Each row comes from the steps of one path. Every step used is in the known rows, and no mark comes twice. Write the path behind each row, first mark first.
Known rows
zigos, pepap, bibeli, bapiz, kuren: [  6   0  20   2  -9  19  -7  -1 -10  23 -16  -4  -3   0  -4   2   3  18
  -7  11  -1  -1   4  24   3   1  -4   0  15]
bapiz, kuren: [ -1   2   8   2   6  -2   3  -3  -1  -4 -12  -8   2  -9   1  -6  -1   5
 -12  -5  -5  -3  -1  13  11  -3  -3 -10   7]
kuren, potesuk: [ -6   3  11   3   7 -14   4   6   7   2   4   1   6  -5   4   0  -3  -9
 -10  -1   7  -4   6  16  11   0  -2 -11 -12]
pepap, bibeli: [ 2 -4 26  3  2  1 -2  9 -2  3  0 -1  3 -9  5  7  3  7 -4 -7 15 -4 11  5
 18  6  2 -8 -2]
risol, lebu: [ -9   1  15   5   8  -3   4   4  -2 -11  -1  -8  13 -24  16  -2  -1 -14
  -2  -3   4 -15  21   7  12   2   4 -10  -3]
kuren, bapiz: [  2  -2  -4  -2   3  -9   6  -1  -2  -4   3  -2 -12  -9   7   2  -2   1
  -2  -3  -6  -6  -5   8  -1   0   5  -4  -7]
bibeli, bapiz, lebu: [ 11  -5 -12  11   3   6  -1  -5 -12 -12  -7  -6   6 -16  -1   2  -4   0
 -10  -8 -14  -1  15  30  -5   9   3  -1   6]
pepap, kuren, bapiz, lebu: [  5 -18 -16  -2   1  -3  15  -3 -12  -8  -3  -8 -21  -9   1  -6  -8  14
   0 -18 -16   5  15  27   1   1   5   0   3]
bibeli, pepap, barilar, bapiz: [  6 -16  13   7  -2  15   7   8   6 -35  -7  -5  10   6   5   2   3  -3
  -3  -9  -3   1  14 -18  -5  -1  -1  13 -14]
zigos, pepap, kuren, potesuk, barilar, bapiz: [-14  -2  -1  -4  -2  -1  16   7  17   8   2  10 -13   8   6  -2  -3 -15
  13   8   6   9  20 -23  -4  -8   0   7  10]
pepap, kuren, potesuk, barilar, bapiz: [-10  -9 -14  -5   0  -7  24   6  13  12   3   2  -5   0   4  -5  -4 -19
  12  -2   6  11  13  -9   1  -8   1   1   7]
bibeli, pepap, zigos, bapiz, kuren: [  2  -1  12  -3  -5  13  -1  -1  -4 -17 -14  -9   9  12  -9 -11   8  13
 -11 -24 -13   1  -8   0   8  -7  -2  16   9]
zigos, potesuk, kuren, bapiz, lebu: [  8  -9 -13  -5   1 -12  20 -10  -1  28  10   3 -13   4  -1  -7 -11   7
  -3  -4 -40   3  -4  25  -3   6  -1 -13  -5]
zigos, pepap, kuren, bapiz: [ -3  -8   3  -5  -3  -3  10   2   0 -14  -7  -2 -22  -3   7  -3  -8   8
   6  -7  -4  -1   8  -1   2  -4   2  11   1]
kuren, bapiz, zigos: [  6   5 -15  -4   0 -13 -13  -1  -9 -12   8  -3  -1  -6   0  -1   2   5
  -1   2   5  -6 -19  15  -3  -2   4  -5 -12]
bapiz, lebu: [  3  -2   5  11  10  -2  -1   1  -5 -17   0  -2  -1 -11   4   0  -2   5
 -10 -13  -8  -3  22  11   3  10   4 -10  -1]
pepap, zigos, potesuk, barilar, bapiz: [ -4  -6  -6  -4   1   6   7 -13   4   0  12   7  19   8  -6   1   0 -20
  10  -7  -5   3  -2 -39 -10   5   2  13   4]
kuren, potesuk, barilar: [ -9   4   8   2   7 -12  12  14   9   0   9   8  -7  -5   6   6  -3 -24
   4  14   4   1   8 -10   2  -4  -1 -10  -4]
barilar, bapiz, zigos: [  5   9 -16   1   2  -6 -16  -6   2 -13   4  -1  21  -4  -2  -4   7  -1
  -4  -8  14  -4  -8   2  -2   2   5  -3  -5]
potesuk, barilar, bapiz, zigos: [  3   9 -21   1   2  -5  -8   1   5 -11   8   6   8  -3   0   3   7 -16
   8   7  12   1  -5 -22 -12  -2   5  -3   4]
pepap, zigos: [ -6  -1  18   1   8   0  -7  -2  -6 -22  -1  -3  13  -6   0  -1  -1   2
 -11 -26  12  -2   4  -5   6   1   1   6  -5]
potesuk, kuren, bapiz, zigos, pepap, bibeli: [  0   7  11 -13  -8  -9 -13   8  -2  33   8  10 -19  13   3   0   2  22
   0   7  11   2 -14  22   1  -6  -2 -10  -5]
potesuk, kuren, bapiz: [ -2  -1  -3  -8   3 -17  18   1   6  16   1   2 -18  -4   9  -6  -8   1
  -5  -8 -13   2 -10  25   3  -7  -1 -12  -6]
pepap, bibeli, bapiz, kuren: [  9  -8   8   1  -7  15   0  -4 -13  25 -14 -11   4  -9  -5   0   3  14
  -9   4  -2   1  -5  39   8   1  -4  -5  12]
kuren, potesuk, barilar, bapiz: [ -8   4  -9  -1   3  -9  11   3  15  16  11  10  -1   1   5   2   1 -25
   5  13   4   3   9 -13  -7  -3   2  -7   0]
bibeli, potesuk, barilar, bapiz: [  4   0 -16   7   3   0   9  -7   8  33  -1   5  -7  -4   2  10   4 -30
   9   4 -11   1   3  -3  -9   2   2   0   2]
potesuk, barilar, bapiz, zigos, pepap: [ -2  15  -7   0  -1  -1 -17   3   7 -14   6  12   1   5   2   4   7 -12
  12  16  11   1   1 -38 -13  -1   4   3   7]
potesuk, barilar: [ -3   2   9   6   8  -4  11  12   6 -20   1   5  -8 -12   9   8  -2 -21
   8   5   0  -1  10 -24   2   0   1  -4   4]
zigos, potesuk, barilar, bapiz: [  3  -4 -10   1   2  -1  17  -8  12   2  10   7  11   0   0   4  -1 -25
  15   9 -14   0   0 -37  -6   6   3   3   5]
pepap, zigos, bapiz, kuren: [ -9  11   0  -5  -1  10  -6 -10  -5   3 -13 -10   6   4 -12  -9   5  19
  -9 -20   1   1 -18   0  12  -1   0  12  14]
pepap, zigos, bapiz, lebu: [ -5   6  -4   2   3   8  -9  -7  -9 -13  -2  -5   1   2 -10  -1   3  17
  -7 -28  -1   1   4  -3   3  11   6  11   8]

Write each row's path
[  9  -5  15   9  -5  18 -12   1 -14   8  -5   3  -6  -3   0  10   1  17
  -5   3  -4  -1  24  20  -5  13   2   2   7] => zigos, pepap, bibeli, bapiz, lebu
[  4  -7   6  -2  -8   7   2  -1 -11  44  -7  -7   5  -1  -7  -2   1  11
 -11  12   4   2  -6  57   7  -3  -7 -12   5] => pepap, bibeli, bapiz, kuren, potesuk
[  1   1  -8   1   2   2   3 -12   5  15  -9  -5   9  -2   0  -9   3   7
 -11  -6  -6  -1  -1  12   1   0   0  -7  10] => barilar, bapiz, kuren
[  1   1 -12   3  -1   8 -18   0  -3 -24  -1  -8  15   3  -5   2   5   7
   0  -3  21   2 -10 -10  -6   2   0   7 -10] => pepap, barilar, bapiz, zigos
[  5 -12  28   3   4   3  -3   6  -4 -41  -2  -1  18   1   1  -3   2  -4
 -13 -30  -2  -4  14  -4   2  -4   0  10 -11] => bibeli, pepap, zigos
[  7  -8 -19   5   3   4  13 -10   5   8  13   8   3   1  -1   3  -1 -15
  12   6 -25   3  15 -28 -12  13   5  -3   9] => zigos, potesuk, barilar, bapiz, lebu
[ 11   5 -22  -1  -1  -6 -10 -14   1  -7   9  -1  32   2  -8  -5   3  -7
   0  -4  -1  -5 -17  -7   2   8   3   0  -8] => barilar, bapiz, zigos, potesuk
[ -8   0  12   4  -4  21  -6  -6   4  -4 -15  -4  -3  11  -2  -1   1  19
  -2   7   3   2   5 -21  -8  -1  -5  10   7] => zigos, pepap, barilar, bapiz, kuren
[  8   3 -15   2  -5   4 -14  -2  -6  49   8   5  -2   5  -6  13  13 -11
  11   9  16   2 -10  10  -7   3   1  -5  -1] => pepap, bibeli, potesuk, barilar, bapiz, zigos
[ -5   5 -11  -8  -5  -7 -12   1   6  -4   3   2   9  10  -4 -11   1   3
   0  -4  21   4   3   8   3  -7   0   5  -3] => barilar, bapiz, zigos, pepap, kuren, potesuk
[ -9   0  31   9   4  12  -6  11   4 -38 -10  -1  -7   1   6  10  -5   8
   1   5  12  -3  12 -32   2   4  -4  12  -7] => zigos, pepap, barilar
[ 12  -1 -19  -5  -3 -11  -6  -8  -8  -7  13  -3  10   1  -8  -1  -1   1
   4   6 -11  -7 -27   4  -1   4   1  -2 -13] => kuren, bapiz, zigos, potesuk
[ -5  -2  19   2   3   1   6   8   6 -33 -13  -3  -6  -7   7  -3  -7   4
   1 -16   4   0  17 -11  16  -1   0   9   6] => zigos, pepap, kuren
[  4  -5  -6 -10   1 -15  23  -8   7  22   6   3  -7   3   2  -7 -11  -4
   0  -3 -31   1 -20  15   6  -1  -3  -8  -7] => zigos, potesuk, kuren, bapiz
[  5  -8 -10   3   4  -6   2  -4 -10  -1   7  -2 -17  -8   3   1  -2  11
  -5  -3 -16  -4  10  20  -9   6   7  -8  -5] => kuren, bapiz, lebu
[ -4   2  -7  -2   1  -7   4 -11   8  34  -1  -3  10   6  -3 -12   2   2
 -14   3  -1   0  -2  25   1  -5  -2 -12   0] => barilar, bapiz, kuren, potesuk
[ 7 -1 21  3 -6 15 -8  5 -6  3 -9  2  1 -6  3 10  1  7 -1  6  9 -4 11  9
  4  7  0  6  4] => zigos, pepap, bibeli, bapiz
[  7   6 -21  -8   0 -13   0 -11   9  14   7   3  26   7  -6 -12  -1  -6
  -3  -9  -9   3 -23  10   5   3  -2  -8  -5] => barilar, bapiz, zigos, potesuk, kuren
[ -8   3   4   0   5  -8  13   7   5  18   2   3  -8   0   1  -2  -1 -10
  -1  18  -4   3   2   3   1  -9  -6 -16   7] => bapiz, kuren, potesuk, barilar
[ -1   5   6  -1   0  -3 -12   8  -2 -37  -9  -3   3  -3   0  -6  -3   9
   2 -14  15   0   3  -5  12  -4   0   8   2] => bapiz, zigos, pepap, kuren
[  9  -1 -22  -5  -2 -10   2  -1  -7  -5  18   5  -2   2  -5   5  -1 -14
  18  21 -14  -2 -25 -19 -11  -1   1  -2  -4] => kuren, bapiz, zigos, potesuk, barilar
[ -3  12  -7  -1   0   4   4  -3   4   3 -16 -10  -2  -3  -5  -7   4  11
  -4  -5  -8  -1 -16   4  16   1   0   1  15] => zigos, bapiz, kuren
[  0  13  -3 -10  -2 -15  -8   3   3   7   4   9 -15   7   4  -6  -3  10
  -3   4  -2   1 -18  15  -5  -9  -2  -8  -7] => potesuk, kuren, bapiz, zigos, pepap
[  3   4  11  -5  -9  -1 -23   5 -11   7  10   6 -13   7   0   7   7  23
   2  13  18  -7  -8   6  -3   1   3  -3  -7] => kuren, bapiz, zigos, pepap, bibeli
[-10   6   3  -3  -1  -9  -4  18   4 -16   4   6 -10   4   0  -1  -3  -8
  12  11  19   7   5 -13   3 -12  -4   3   5] => bapiz, zigos, pepap, kuren, potesuk, barilar
[ -8   0  14   6  -1  15  -7   1   8 -22  -7   1  -2   7   5   7   0   6
   1   4  12   0  12 -35  -9   5   0  15  -4] => zigos, pepap, barilar, bapiz
[ -2   1 -11   0   2   3  12  -5   7  17  -4   1  -3  -1   2  -4   3  -8
   3   8  -8   5   2 -15  -8  -4   0  -7  19] => potesuk, barilar, bapiz, kuren
[  4   0 -11  -4   2 -14  16  -6   1  55  -4  -1 -25  -1   4   0  -7  -9
  -5  -8 -23   0 -16  50   0  -5  -4 -11 -11] => bibeli, potesuk, kuren, bapiz
[  5  -4 -14   2  -4  10 -11  -8  -2 -20   4  -6  28   9 -12   2   2   2
   6   2   5   0 -19 -21  -4   8  -3  11 -13] => pepap, barilar, bapiz, zigos, potesuk
[  4   4   1   7  -6  18 -23   6 -13 -41 -12  -6   8  -1  -7   9  -1   8
   1  12  14   0 -10  -4  -9   1  -5  18  -5] => bibeli, bapiz, zigos, pepap, barilar
[ -3  -5  10   0   5   3   9  -3  -3 -14   9   4  12   1  -6   5  -5 -17
   9  -6  -6   0  -1 -39  -1   3  -2  11   2] => pepap, zigos, potesuk, barilar
[-11  -5  -2   0  -2   9   4  -5   3  23  -6  -8   4  11  -6  -6   0  10
  -8   9   5   5  -4  12  -3  -5  -7  -2  -4] => pepap, barilar, bapiz, kuren, potesuk
[ -3   3   3  -1  -6   6 -21   7 -11 -28   1  -2 -13   9  -2   7   0  18
   4  15  13  -3 -13 -14 -14  -2  -2  12 -17] => kuren, bapiz, zigos, pepap, barilar
[-14  -1  15  -2   2  -5  16  17  11  -9   0   8 -18   2   7   2  -8 -15
  12   8   8   8  22 -21   6 -10  -4   5   7] => zigos, pepap, kuren, potesuk, barilar
[  3  11  15   5  -4   6 -20  11  -9  33   5   9 -16   7  -2  19  10  -4
  12  20  15  -1  -2  -4  -3   1  -3  -3  -1] => bapiz, zigos, pepap, bibeli, potesuk, barilar
